What can hang from each mark
J_735: J_379 J_880
J_379: J_869
J_248: J_150 J_869
J_860: J_150 J_183 J_869
J_880: J_869
J_72: J_869
J_150: J_248
J_869: J_72 J_248 J_379 J_860 J_880
J_183: J_860

Each row was made from one small tree. The marks that hang from a mark follow it in brackets, in the order of their numbers. Every link used is in the known rows. Write each row's tree.
Known rows
J_248(J_150 J_869(J_72 J_880)): [ -1  10   4 -22  -2  -1  13   8  -1   3   8  -4   7  -3  -4   6  14  -2
   3  10   9  -2 -17  -1]
J_150(J_248(J_869(J_860 J_880))): [  6 -16   1  10  -4   2  -1   7   4   9 -12  15 -11 -17   2 -11  11   1
  -2  16  11  -6   9  10]
J_150(J_248): [ -2 -10   3   6   2  12  13   7 -14  -6 -18   4  -9  15   1  -6   9   3
  -1   8  17   9 -10   2]
J_150(J_248(J_869(J_72 J_860))): [ -1  -6   9  -2 -19  10   0  27   1  -9  -7  16  -6   6  -1 -10  -2  -1
  -3  17   2  -2   1  18]
J_880(J_869(J_379)): [ 13 -11   2 -14   7  -2  20  -4  -9  -3  -2  -9  -7   9   2   1   7   6
  -1  -8  -8   4 -23 -12]
J_869(J_248 J_379 J_860(J_150 J_183)): [-21  -2  -9  11   7  -1 -16  -2   8  -6   5   2   7  -4  -4   0 -12   2
  -3   6  -6   1  16   1]
J_869(J_72 J_248(J_150) J_379 J_860 J_880): [  0   8  -1   5   5  -9 -13   7   6   8   1  -9 -13 -13  -1   6 -11  14
   2  -2   5 -14  10   7]
J_735(J_379(J_869(J_248(J_150) J_880))): [ 15   4   1  17  16   1   0 -16   9  13  -1  -7 -10  -7   4   5  24   6
  19 -12  -2  -7  -2 -13]
J_379(J_869): [ 16  -4   3  -2  -1  -2  22   0 -15   0  -6  -2 -13  13  -3   5  17  -2
   7  -2   0   4 -11  -7]
J_72(J_869(J_860(J_183))): [ -4 -10  -4  -5 -15   7   2  -9  -1   2  -7   3  -1  -2  -7  -9  12  -5
 -10  18   4   9   1  -3]
J_183(J_860(J_150 J_869(J_72 J_248))): [-22  16  -2  -8  -8   2 -12  14   2 -10   8  17  17  16  -4   5 -24  -7
  -6   2  -9   7  14  11]
J_860(J_150): [-10  10   0 -12   7   2  15   7  -9  -9  -1   2   1  15  -5   7   5   2
   1   3   9  14 -11  -4]
J_379(J_869(J_72 J_248 J_860)): [ 13   2   6  15 -15  -2  -3  18  -3  -2  -7   8 -21  13  -3   6  -9  -3
   5  -5  -6  -9  15  15]
J_183(J_860(J_869(J_880))): [ -2  -6  -7 -13  -5  -6   4  -8  -4  15  -7   0   0 -10  -6   0   4   0
  -7   5   1   4  13  -7]
J_183(J_860(J_869(J_72 J_248 J_880))): [ -7   1  -2  -3 -13  -1 -11   3  -4   9  -5   4   5   0  -1   4 -17  -3
  -3   1   1  -4  28   8]
J_72(J_869(J_248(J_150))): [ -3   6   1   8   9   9  10  -8  -4   2  -3  10   0  12  -1  -6  12   0
  -4  20   9   5 -23   2]
J_379(J_869(J_860)): [ 17  -6   1   2  -8  -8  12   6  -2   4  -8   4 -25   4  -8   2  13   1
   3   0  -5  -2   2   0]
J_150(J_248(J_869(J_72 J_379 J_880))): [  7 -12   6  -6   0   8   0   6 -12  -5   2  -7   8 -13  12  -8   2   7
   3   3   9  -7  -1   3]
J_880(J_869(J_248)): [  8  -7   2   7   1   5  15   3  -7  -1 -13  10 -10  22   0   3   0  -4
   0  -2   0   2 -12   4]
J_72(J_869(J_379 J_860(J_150) J_880)): [  8   2  -6  -6   9  -8  -8 -11   3   6   8  -2  -2 -27   6  -3   2  13
  -4  -2   5   0   6  -4]
J_869(J_860): [  1  -3   0  -3  -9  -1  12  11  -4   5 -16   3 -22   6 -11  -1   5   7
  -3  13   3   3   2   2]
J_880(J_869(J_72 J_248(J_150) J_379 J_860)): [  4   5   1  -3   1  -8  -5  12  13  -5   5   3 -12   8  -1   4 -12   5
  -2 -10 -15  -9 -12   7]
J_860(J_183 J_869(J_72 J_248 J_379)): [-20  -8   1  -1  -5  13  -7  -5 -12 -13   5  -8  26   9   4  -4 -13 -15
  -2   5 -10  -2  10  -3]
J_735(J_880): [ 11   7   5  -9   0  -5  27  -3 -11   9 -15 -10  -9   2  -3  -5   7   9
  -4   3  12  11 -16  -8]
J_72(J_869(J_860(J_183) J_880)): [  2 -12  -7  -1 -13   3  -2 -17   1  12  -8  -3  -2 -19  -2  -6  12  -3
  -8  10  16   3  13  -4]
J_150(J_248(J_869(J_379 J_860(J_183)))): [-10 -24  -3   6  -3   7  -6  -3   6  -5   2   5   8 -12  -1 -17  10  -2
  -5  23  -8  -1   1   1]
J_183(J_860(J_150 J_869(J_72 J_379 J_880))): [ -9  10  -5 -27  -1 -10 -13   0   0  -1  19  -9  18 -14   2   8 -17   5
  -4 -13  -8   3  16  -6]

Write each row's tree
[ 18   0   6  11  -6  -1   1   3 -14   4  -5  -4 -10   4   5  11  -3  -4
  10 -15  12  -9  13   7]
J_379(J_869(J_72 J_248 J_880))
[  7   5   1  14  12  -3  12  -2  -2   2   1   6  -9  14  -4   6  14  -4
   7   1   0  -1 -17   1]
J_379(J_869(J_248(J_150)))
[ 30   6   9  -3   2  -2  19 -13   2   9  -8 -16 -11  -5   3  -6  23  12
  11 -15 -10   6 -13 -20]
J_735(J_379(J_869) J_880)
[ 12   2   9   9  -9   5   7  11 -16  -7  -5   2  -9  22   1   8  -4  -5
   8  -8   0  -4   3   8]
J_379(J_869(J_72 J_248))
[ -1   8   1  -1  12  -2  -3   0  -6   3   3 -16  -1  -4   3   9  -5  12
   5  -4   9  -8  -2   0]
J_869(J_72 J_248(J_150) J_379 J_880)
[  6   0  -3   8  21   0   0 -22  -4  12   5  -7   1 -16   8  -4  10  11
   0   8  10  -5 -12  -5]
J_72(J_869(J_248(J_150) J_379 J_880))
[-27  11   0 -20 -10   9  -1   4  -5 -20  14   0  35  15  -1   4  -8 -23
  -4  -3   1  15  -2  -5]
J_860(J_150 J_183 J_869(J_72))
[-10   1  -4   9  23  -3  -8 -13  -4   2   9   1  17 -13  11   0  -9  -5
   3  -5   1  -3  14  -2]
J_860(J_150 J_869(J_248 J_379 J_880))
[  3 -12  -4  23 -10   0  -5  -3   2   3  -7   8 -10   4  -7   0   4 -11
   2   4  -4  -4  16   4]
J_379(J_869(J_248 J_860(J_183)))
[  6  -7  -5   9  12  -2 -17  -7   4   1   4   5  -1 -29  14 -11  -1  12
  -5  -5  12   1   7   4]
J_72(J_869(J_379 J_860(J_150(J_248)) J_880))
[-10  -6  -9  -4  15  -6 -18  -9   3   0  10   2  16 -21   9  -6  -7   5
  -5  -8  -1   6  12  -4]
J_183(J_860(J_150(J_248) J_869(J_379 J_880)))
[  7  11   3  11  -7  -8  -3  16   8  -1   3   9 -17  10  -6   8  -3  -2
   5  -2  -5  -8  -1  13]
J_379(J_869(J_72 J_248(J_150) J_860))
[ 25  -1   3 -16   8 -13  24 -11  -4   6  -4 -15  -6  -4   5  -5   4  12
  -5 -16  -6   6 -28 -14]
J_735(J_880(J_869(J_379)))
[-14   2  -1 -23  -8  -2  -2   5  12  -7  19  -7  14  -6 -10  -3   6  -1
  -5  19 -15  -3 -12  -4]
J_248(J_150 J_869(J_72 J_379 J_860(J_183)))
[-27  -2  -6   5  15   6 -10 -15  -1 -12  14   2  33   2   4  -4 -10 -17
  -3   5 -10   5   6  -7]
J_860(J_150 J_183 J_869(J_248 J_379))
[  8   0   5   3 -17   1   0  21   4  -5 -12  13 -18  19  -3   5 -16  -3
  -2  -8  -5  -5   4  15]
J_880(J_869(J_72 J_248 J_860))
[ 14  13   5   3  14  -2  12 -12  21   9  -7  -3  -5   3   4  -6  13   9
   5 -15 -10   6 -30 -12]
J_735(J_379 J_880(J_869(J_248(J_150))))
[-22   4  -2   2  -2   5  -9  -8   2   1   7  -4  26   0   1   3  -4 -21
  -2   0  11   0   5  -1]
J_860(J_183 J_869(J_72 J_248(J_150) J_880))
[  0  11   5  -5  -1   1   9  12   1  -9   0   6  -3  27  -2   9  -4  -5
   0 -10   1   2 -26   7]
J_880(J_869(J_72 J_248(J_150)))
[ 17  16   2 -12   2 -11   5   0  27   4  -3   1  -9  -9   2  -5   3  12
   1 -24 -14  11 -12 -11]
J_735(J_379 J_880(J_869(J_860(J_150))))
[  0   8  -1 -19  -2  -9  -8  12   5  -2  16  -1   6 -21   2   4  -8   8
   1   0  -4  -9  10   4]
J_248(J_869(J_72 J_379 J_860(J_150) J_880))
[-20  14  -1  -8  -7   0  -6  10   6  -2   5  11   9  16 -10   2 -12  -5
  -5  11 -10   2   0   8]
J_183(J_860(J_869(J_72 J_248(J_150))))
[ -4  -5 -10  -6   5  -5 -15 -21   7   4  13  -8  12 -30   4  -4   1   4
  -7   0   6   4  11  -9]
J_72(J_869(J_379 J_860(J_150 J_183) J_880))
[  9 -14  -7  26  -6  -6 -11 -12   4  14  -7   2 -11 -13  -3   4   4  -9
   4  -3   6  -9  29   3]
J_379(J_869(J_248 J_860(J_183) J_880))
[  8  13   8   6   2   9   0   4   6  -6   4  -5  -4  16   1   7  11   2
  17 -11 -13  -3 -10  -5]
J_735(J_379(J_869(J_72 J_248(J_150))))
[-22  -4  -4   4   5  12  -2   1  -3 -16  -1   4  17  11   1  -1   3  -9
  -2   1  17  20  -7  -1]
J_860(J_150(J_248) J_183)
[  2  10   3   0  -8  -5  -1  20  15  -4  -2  13 -14  17  -6   7 -11  -3
  -2  -7  -5  -4 -13  13]
J_880(J_869(J_72 J_248(J_150) J_860))
[-11  -4  -7  10   7   2 -11 -18  11   3   8   1   6 -11  -3 -10   5   2
  -8  21  -6  -2  -5  -2]
J_72(J_869(J_248(J_150) J_379 J_860(J_183)))
[-13 -10  -2   2  -2   7 -13 -13 -10  -2   5 -14  25  -9   9  -1 -13 -12
   0  -3   1  -7  22  -5]
J_860(J_183 J_869(J_72 J_248 J_379 J_880))
[  5  -2   3   3   3   3  -3   1 -17   2  -6 -17  -4  -2   7   6 -11  12
   6  -6   9  -9  14   2]
J_869(J_72 J_248 J_379 J_880)
[ -1 -10  -1   1 -13   1 -11   5   6  -8   0  -3  -1   6  -1   1 -18  -4
  -5 -10 -13  -7   9   5]
J_880(J_869(J_72 J_248 J_379 J_860(J_183)))
